What can hang from each mark
q_920: q_887
q_471: q_12 q_887
q_583: q_920
q_721: q_12
q_597: q_583 q_887
q_12: q_471 q_721
q_950: q_471 q_721
q_887: q_471 q_597 q_920

Each row was made from one small tree. The marks that hang from a mark follow it in brackets, in the order of their numbers. Every link used is in the known rows. Write each row's tree.
Known rows
q_583{q_920{q_887}}: [ 0.19  0.00 -0.03 -0.03 -0.05  0.05 -0.11 -0.06 -0.10 -0.15 -0.13  0.05
 -0.14  0.03 -0.02 -0.14  0.11 -0.11 -0.10 -0.10  0.06]
q_950{q_721{q_12{q_471}}}: [-0.01  0.00 -0.11 -0.09  0.09 -0.27 -0.10  0.04 -0.18  0.08  0.10  0.23
 -0.19  0.02 -0.22 -0.11  0.06 -0.16 -0.17 -0.06  0.20]
q_721{q_12}: [-0.10  0.00 -0.08  0.01 -0.03 -0.08 -0.03 -0.02  0.10  0.15 -0.02  0.20
 -0.20  0.04 -0.04 -0.06  0.01 -0.05 -0.01 -0.03  0.09]
q_597{q_583 q_887{q_471{q_12}}}: [ 0.08  0.27  0.28  0.11 -0.03 -0.03  0.19  0.24  0.17 -0.05 -0.08 -0.10
 -0.09 -0.11 -0.13 -0.02 -0.26 -0.31  0.10  0.33  0.09]
q_583{q_920}: [ 0.10 -0.07  0.04  0.04 -0.09 -0.07 -0.15  0.02 -0.03 -0.08 -0.08 -0.05
 -0.16  0.04 -0.01 -0.05  0.18 -0.04  0.01 -0.07  0.08]
q_12{q_471{q_887{q_920}} q_721}: [-0.29  0.12  0.10  0.04  0.08 -0.13 -0.28  0.40 -0.15 -0.36  0.00  0.11
  0.10 -0.12 -0.13 -0.07 -0.21 -0.14  0.00 -0.09 -0.01]
q_721{q_12{q_471{q_887{q_597 q_920}}}}: [-0.30  0.17  0.04 -0.09  0.00 -0.24 -0.06  0.30  0.11  0.01 -0.14  0.13
 -0.11  0.00  0.04 -0.05 -0.18 -0.09  0.02 -0.11 -0.04]
q_471{q_12 q_887}: [ 0.24  0.30  0.34  0.33  0.07  0.10  0.05  0.27  0.16 -0.27 -0.26  0.03
  0.25 -0.02  0.03  0.07 -0.08 -0.06  0.16  0.13  0.05]
q_887{q_597}: [-0.19  0.11 -0.03 -0.03 -0.08 -0.15  0.09  0.16  0.02  0.00 -0.08 -0.09
  0.09  0.00  0.08 -0.07 -0.04  0.04 -0.01 -0.01 -0.17]
q_597{q_583}: [ 0.04  0.06  0.00 -0.03 -0.01  0.15  0.14 -0.02  0.00 -0.05  0.16 -0.07
 -0.01 -0.01 -0.11  0.05 -0.13 -0.08  0.12  0.07  0.10]
q_721{q_12{q_471{q_887}}}: [-0.15  0.07  0.02 -0.01  0.02 -0.15 -0.09  0.17  0.06  0.00 -0.03  0.27
 -0.19  0.01 -0.04 -0.05 -0.14 -0.16 -0.01 -0.04  0.06]
q_920{q_887{q_471{q_12} q_597{q_583}}}: [ 0.00  0.31  0.04 -0.01  0.06  0.07  0.27  0.27 -0.04 -0.08 -0.19  0.07
  0.12  0.05 -0.03 -0.14 -0.24 -0.10  0.05  0.12 -0.01]
q_887{q_471{q_12} q_597}: [-0.17  0.24  0.15  0.12  0.03 -0.23  0.15  0.48  0.07  0.04 -0.28 -0.01
  0.13  0.07  0.07 -0.09 -0.07  0.05  0.12  0.14 -0.07]
q_721{q_12{q_471}}: [-0.22 -0.04 -0.09 -0.11  0.00 -0.16 -0.09  0.07  0.00  0.13  0.00  0.28
 -0.24  0.05 -0.08 -0.02 -0.11 -0.09 -0.01 -0.04  0.09]
q_12{q_721}: [-0.16 -0.04 -0.08  0.14 -0.02 -0.02 -0.19  0.11 -0.16 -0.18  0.09  0.12
  0.04 -0.07 -0.18 -0.11  0.01 -0.07 -0.03  0.00  0.05]
q_887{q_471{q_12{q_721}} q_597 q_920}: [-0.37  0.34  0.18  0.07  0.07 -0.28  0.01  0.64  0.07 -0.06 -0.33 -0.09
  0.22  0.01  0.03 -0.11 -0.12  0.10  0.13  0.02 -0.05]
q_920{q_887{q_471{q_12{q_721}} q_597{q_583}}}: [-0.08  0.29  0.00  0.06  0.06  0.06  0.18  0.32 -0.12 -0.17 -0.15  0.14
  0.15  0.02 -0.12 -0.19 -0.24 -0.15  0.03  0.12  0.02]
q_950{q_721}: [ 0.16  0.04 -0.03  0.00  0.10 -0.15 -0.03 -0.01 -0.17 -0.02  0.11  0.01
  0.01 -0.02 -0.15 -0.09  0.15 -0.09 -0.15 -0.03  0.12]
q_887{q_471 q_597}: [-0.29  0.14  0.01 -0.02  0.01 -0.29  0.12  0.40  0.01  0.10 -0.11 -0.06
 -0.02  0.03  0.08 -0.17 -0.06 -0.01  0.02  0.04 -0.16]
q_597{q_583{q_920{q_887}}}: [ 0.19  0.06 -0.01 -0.04 -0.05  0.19  0.05 -0.07 -0.08 -0.16  0.05 -0.03
 -0.11  0.02 -0.14 -0.05 -0.05 -0.17  0.06  0.00  0.15]
q_950{q_471{q_887{q_597 q_920}} q_721{q_12}}: [ 0.01  0.25  0.06  0.00 -0.01 -0.23 -0.08  0.44  0.10  0.14 -0.02 -0.06
  0.06 -0.07 -0.22 -0.24 -0.05  0.03 -0.24 -0.15 -0.09]

Which tree is each row?
[-0.12  0.28  0.31  0.09  0.01 -0.22 -0.05  0.39  0.17 -0.09 -0.28 -0.09
  0.00 -0.15 -0.04 -0.09 -0.17 -0.17 -0.03  0.16  0.02] | q_597{q_887{q_471{q_12{q_721}} q_920}}
[ 0.12  0.02  0.01 -0.02  0.01 -0.03 -0.09  0.10 -0.11 -0.09 -0.16  0.07
 -0.20  0.05 -0.02 -0.18  0.09 -0.15 -0.08 -0.07  0.08] | q_583{q_920{q_887{q_471}}}
[ 0.00  0.14  0.03  0.12 -0.04 -0.09 -0.10  0.30 -0.14 -0.21 -0.27  0.12
 -0.03  0.03 -0.07 -0.25  0.06 -0.11 -0.04 -0.01  0.05] | q_583{q_920{q_887{q_471{q_12{q_721}} q_597}}}
[-0.20  0.12  0.06 -0.08  0.05 -0.15 -0.10  0.23  0.10  0.02 -0.09  0.20
 -0.16  0.00 -0.01 -0.02 -0.16 -0.10  0.01 -0.11  0.06] | q_721{q_12{q_471{q_887{q_920}}}}
[ 0.00  0.14  0.02 -0.07  0.14 -0.28 -0.12  0.18 -0.08 -0.02  0.02  0.15
 -0.11 -0.01 -0.14 -0.10  0.01 -0.15 -0.13 -0.12  0.16] | q_950{q_721{q_12{q_471{q_887{q_920}}}}}
[ 0.11  0.16  0.21  0.33 -0.05  0.15 -0.15  0.47  0.07 -0.13 -0.08  0.06
  0.28 -0.09 -0.27 -0.06 -0.15  0.07 -0.03  0.09 -0.06] | q_950{q_471{q_12{q_721} q_887}}
[-0.10  0.25  0.00  0.08  0.06 -0.04  0.09  0.34 -0.12 -0.14 -0.25  0.18
  0.15  0.01 -0.04 -0.23 -0.15 -0.08 -0.05  0.08 -0.04] | q_920{q_887{q_471{q_12{q_721}} q_597}}
[-0.11  0.18 -0.07 -0.11  0.05 -0.08  0.16  0.22 -0.08 -0.01 -0.17  0.08
  0.02  0.03  0.06 -0.23 -0.14 -0.09 -0.11 -0.01 -0.13] | q_920{q_887{q_471 q_597}}
[ 0.08  0.25  0.12 -0.01  0.02 -0.17 -0.06  0.46  0.01  0.02  0.01 -0.22
  0.22 -0.09 -0.19 -0.18 -0.05  0.07 -0.23 -0.11 -0.16] | q_950{q_471{q_887{q_597 q_920}} q_721}
[-0.27  0.21  0.05 -0.10  0.01 -0.17  0.02  0.28  0.12 -0.02 -0.05  0.10
 -0.11  0.00 -0.03 -0.03 -0.24 -0.13  0.08 -0.07  0.02] | q_721{q_12{q_471{q_887{q_597{q_583} q_920}}}}
[-0.39  0.21  0.09 -0.01  0.02 -0.16 -0.15  0.51 -0.14 -0.38  0.03  0.01
  0.15 -0.11 -0.14 -0.09 -0.30 -0.15  0.06 -0.06 -0.06] | q_12{q_471{q_887{q_597{q_583} q_920}} q_721}
[-0.09  0.22 -0.06 -0.13  0.05  0.01  0.24  0.20 -0.09 -0.03 -0.07  0.04
  0.01  0.02 -0.01 -0.21 -0.22 -0.15 -0.02  0.05 -0.08] | q_920{q_887{q_471 q_597{q_583}}}
[-0.40  0.18  0.08  0.01  0.03 -0.22 -0.22  0.51 -0.14 -0.36 -0.05  0.05
  0.15 -0.12 -0.08 -0.10 -0.23 -0.12  0.00 -0.11 -0.10] | q_12{q_471{q_887{q_597 q_920}} q_721}
[ 0.09  0.40  0.32  0.30  0.00 -0.02  0.11  0.40  0.18 -0.27 -0.32 -0.04
  0.33 -0.02  0.09  0.01 -0.11 -0.02  0.14  0.11 -0.09] | q_471{q_12 q_887{q_597}}
[-0.13  0.21  0.24 -0.08  0.01 -0.27  0.01  0.26  0.20  0.05 -0.20 -0.20
 -0.14 -0.14  0.07 -0.09 -0.15 -0.18 -0.09  0.07 -0.07] | q_597{q_887{q_471 q_920}}
[ 0.14  0.08  0.01 -0.04  0.00  0.11  0.06  0.05 -0.08 -0.12  0.03 -0.02
 -0.17  0.03 -0.13 -0.10 -0.06 -0.19  0.07  0.03  0.15] | q_597{q_583{q_920{q_887{q_471}}}}
[-0.25  0.27  0.06 -0.18 -0.04 -0.08  0.17  0.22  0.13 -0.02 -0.07 -0.30
  0.14 -0.01  0.06  0.02 -0.19  0.08  0.13 -0.08 -0.10] | q_887{q_597{q_583} q_920}
[-0.35  0.30  0.10 -0.17  0.06 -0.22  0.21  0.46  0.12  0.08 -0.10 -0.28
  0.04  0.02  0.07 -0.08 -0.21  0.04  0.16 -0.03 -0.09] | q_887{q_471 q_597{q_583} q_920}
